In the rows, 128 means zero.
Known rows, with every step that occurs
fenof, libuz, romoz, tamip: [162 150 151  89 148  81 136  85 108  60  91  93 145  96 135  73 118 135
 115 102 175 111 130 148  75  90 120 162 142 171]
nogeno, libuz: [138 102 106 152 121 129 104 162 151 139 118 122 164 102 152 133  77 112
 111 102 114 127 148 117 111 112 134 128 153 123]
leke, tamip: [154  96 132 124 136  99 119 130 116 115 113 105 118 104 111 134 148 150
  93 150 135 135 106 138 113  96 145  87  82 144]
nogeno, libuz, foril, tamip, leke: [177  77  67 187  89 129 180 157 153  51  80 130 124  64 176 115 125  89
  95  61 121 141 145  98  70 118 149  90 192 159]
fudaz, libuz, boga: [ 93 121 129 147 142 159  73 163 139 138 158 145 138 174 139 117 109 130
 134 123  73 175 116 144 110 147 130  71 188 130]
boga, libuz, fudaz, tamef: [126  88 135 101 153 162  88 130 165 171 171 122 168 112 142 120  90  84
 125 120 111 123 162 172 152  85 131 108 173 146]
boga, libuz, foril, tamip: [136  72 127 148 147 159 156 121 159  85 114 111  75  92 167 116 131 111
  72 117 107 107 124 126 107 110  98 125 186 172]
leke, tamip, romoz, libuz, fudaz: [180 106 144 141 151  52  94  71 130 122 118  89 138  69 146 105 116 127
 119 113 153 146  70 199 109  78 162  20 112 147]
romoz, tamip: [113 152 134 117 161 100 141  82 101  95 132 111 137 115 110  94 148 148
 111 136 159 144 117 144 115 105 113 141 131 137]
boga, libuz, romoz, tamip, leke: [145 128 142 130 143 118 160 109 141  95  72  75 123 102 180  86 141 100
  96  81 143  79 106 128  80 104 105 159 159 187]
nogeno, libuz, boga: [144  85 100 136 130 150 100 146 153 131 130 119 156 132 161 134  82 101
 123 114  91 166 123 129  98 134 146 115 182 106]
foril, libuz: [101 128 114 131 162 124  95 143 130 145 101 135  81 140 179  96 125 128
 151 122  95 156 109 125 120 144 114 117  87 138]
fudaz, libuz: [ 83 136 136 166 136 134  75 181 136 149 149 145 144 140 127 116 109 139
 126 115  97 137 142 136 126 125 111  88 155 149]
fudaz, tamef: [102 148 120  88 107 136 102 157 107 125 146 141 175 117 103 126 126 115
 137 125 126 154 151 150 147 102 134  97 141 137]
leke, tamip, romoz, libuz, nogeno: [168 128 153 161 163  36  87 113 136 102  98  77 146  67 163  95 132 162
 101 113 132 129  62 177  87  79 138  41 111 164]
fenof, libuz, boga: [131 132 131  85 133 123 112  96 147 117 132  89 120 135 127 126 108 118
 146 136 119 164 126 162  99 131 156 135 191 117]
tamip, romoz: [132 161 123 145 102 110 127 113 119 130 109 113 115 110 139 121 118 127
 152 108 150 110  89 150 135 138 134  67 138 126]
fenof, libuz, foril: [139 123 128 111 122 104 166 115 157  93 119 104  92  90 132  90 110 102
 138 109 146 137 169 133  96 110 137 112 201 152]
romoz, tamip, leke: [124 170 113 130 127  89 178  87 122  84 101  93 133  93 127  91 176 121
 124 106 171 154 119 141 103 119 135 131 158 146]
tamip, romoz, libuz, fenof: [135 167 160 129 129  69 112 106 153  90  88  78 116  94 180 102 132 126
 129  58 130 142  71 171 118 130 149  76 146 149]
leke, tamip, romoz: [158 127 127 139 114  88 118 113 108 115  93  89 109  89 123 124 141 151
 116 137 156 118  77 167 118 106 146  29  95 143]
fudaz, libuz, foril, tamip, leke: [125 110  95 201 104 134 150 173 139  62 114 151 108 102 153  96 154 113
 107  71 104 153 139 118  85 131 127  42 199 187]
leke, tamip, romoz, libuz, foril: [155 122 140 146 131  48 133 100 127  83  97  76  91  57 157  85 133 123
 108 105 152 145  67 171  99  88 140  12 137 170]
tamip, romoz, libuz: [122 176 143 144 123  69  97  95 129 132 107  86 130  85 159 103 113 119
 143  96 148 134  71 177 121 117 123  80 155 140]
leke, tamip, romoz, libuz, fenof: [160 129 157 126 139  43 103 107 141  80  83  60 112  73 156 105 152 150
  98  88 134 146  61 175 102 102 164  37 103 164]
romoz, libuz: [114 144 151 130 150  88  99 106 137 125 131 103 144  96 150 105 120 119
 117 110 119 152 105 159 118 107 117 143 145 145]

Rows
[144 105 128 149 147  96 144  94 127  43 117 125 108  75 168  92 140 119
  88  92 122 164 100 144  88 103 112 113 168 176] => romoz, libuz, foril, tamip
[154 132 145 127 163  87 111 135 169 123 127 104 155 111 144 101 100 149
 127 112 124 116 157 144  87  97 136 149 163 148] => fenof, libuz, nogeno
[173 120 100 157 112  97 152 139 126  66  67 107 181  82 178  85 113 100
 105  55 150 111 126 109  55 100 131 134 155 169] => nogeno, libuz, romoz, tamip, leke
[162 130 147 116 153 101 145 100  83  55  94 129 148 122 145  77 138 137
 105 103 163 103 102 123  85 102 103 142 105 172] => libuz, romoz, tamip
[146 139 146 139 133  48  90  93 120 113  96  70 122  65 138 110 137 142
 103 122 149 137  55 189 104  87 140  41 107 155] => leke, tamip, romoz, libuz
[161 132 112 132 102  95 157  87 129  45  92 101  84  64 141  99 128 120
 123  98 160 129 122 159  89 116 137  73 190 158] => fenof, libuz, foril, tamip, romoz
[132  98 155 153 183 135 103 160 193 155 127 102 139 122 178 115 104 140
  96 117  87  82 133 129 107  98 100 158 163 160] => boga, libuz, nogeno
[136 128 130 118 180  98 111 117  89  77  72 138  99 132 195  52 135 138
 130  98 128 137  89 116  80 117  92 130  72 175] => foril, libuz, romoz, tamip
[135 118 161 119 165 128 131 108 129 100  92  94 127 111 167  85 119 122
  82 107 137  73 105 135  93  93  83 168 141 181] => boga, libuz, romoz, tamip
[122 102 103 101 167 138  70 140 128 145 148 168 143 133 168  86 105  96
 177 109 103 183 146 153 138 111 142  65 109 134] => foril, libuz, fudaz, tamef
[164 141 130 176 153  72  89  97 119  65  98 118 154  78 177 109 136 165
  97  90 122 124  58 176  88 109 119  90 140 168] => foril, tamip, romoz, libuz, nogeno
[101 118 150 153 141 128  90 194 167 110 128 135 134 154 147 109 130 145
 114  72  80 146 146 124 116 137 139  85 152 159] => fudaz, libuz, fenof
[157 126  89 160  92 121 159 113 118  70  85 120 125  93 138 146 183 124
 107 101 134 136 105 129  98 143 151 123 128 147] => foril, tamip, leke
[158 105 143 131 170  89 101  77 152 132 162 128 168 105 161  99  96  97
 131  97 129 163 124 171 116  93 146 117 149 133] => romoz, libuz, fudaz
[128 117 147 164 132 131  84 189 119 108 113 160 157 146 152  97 103 136
 122  85  98 101 128 117  92 122 105  84 139 181] => fudaz, libuz, romoz
[111 125 143 188 174 118  72 201 163 141 152 159 176 146 155  96 104 166
 117  96  75 120 151 124  98 109 110  89 165 166] => fudaz, libuz, nogeno
[152  98 116  96 136 143 103 122 126 132 176 163 195 123 116 118 102  90
 154 111 134 162 163 160 145  91 158  72 148 128] => libuz, fudaz, tamef
[170 130 142  99 121  97 127 121 127  91  91 108 138 108 146 107 103 121
 128  99 147  97 136 135  82 110 130 155 139 160] => fenof, libuz, romoz
[122 129 142 109 157 106  96  91 137 117 144  99 136 134 162 113 118 113
 131 119  98 193  78 168 106 123 134 127 173 127] => romoz, libuz, boga
[169  87  83 189  98 122 145 138 136  53  89 130 120  63 172 114  96 110
  95  73 128 123 118 124  87 116 131  50 185 152] => nogeno, libuz, foril, tamip, romoz
[148 109 122 126 157 119 100 153 110 101  73 149  95 145 207  81 117 122
 145  90 100 123  94 106  90 140 105 120  69 162] => foril, libuz, romoz
[131 113 124 150 199 108  85 169 150 136 108 148 113 145 205  77 118 159
 143 106  79 142 117 110  92 128 113 119  96 148] => foril, libuz, nogeno
[117 138 150 153 155 110  93 154  97  84 118 146 164 132 146  72 116 148
 104  85 123 116 121 131  86 102  92  93 141 188] => fudaz, libuz, romoz, tamip
[166 103 123 138 138 109 121 137 112  71  90 126 183  94 170  84  93 120
  91  74 143 106 126 116  67  88 112 141 135 161] => nogeno, libuz, romoz, tamip
[119  98 161 116 151 148 123 150 200 127 107  80  97 128 174 127 134 120
  92  91  89 105 131 132 123 127 128 150 157 152] => boga, libuz, fenof
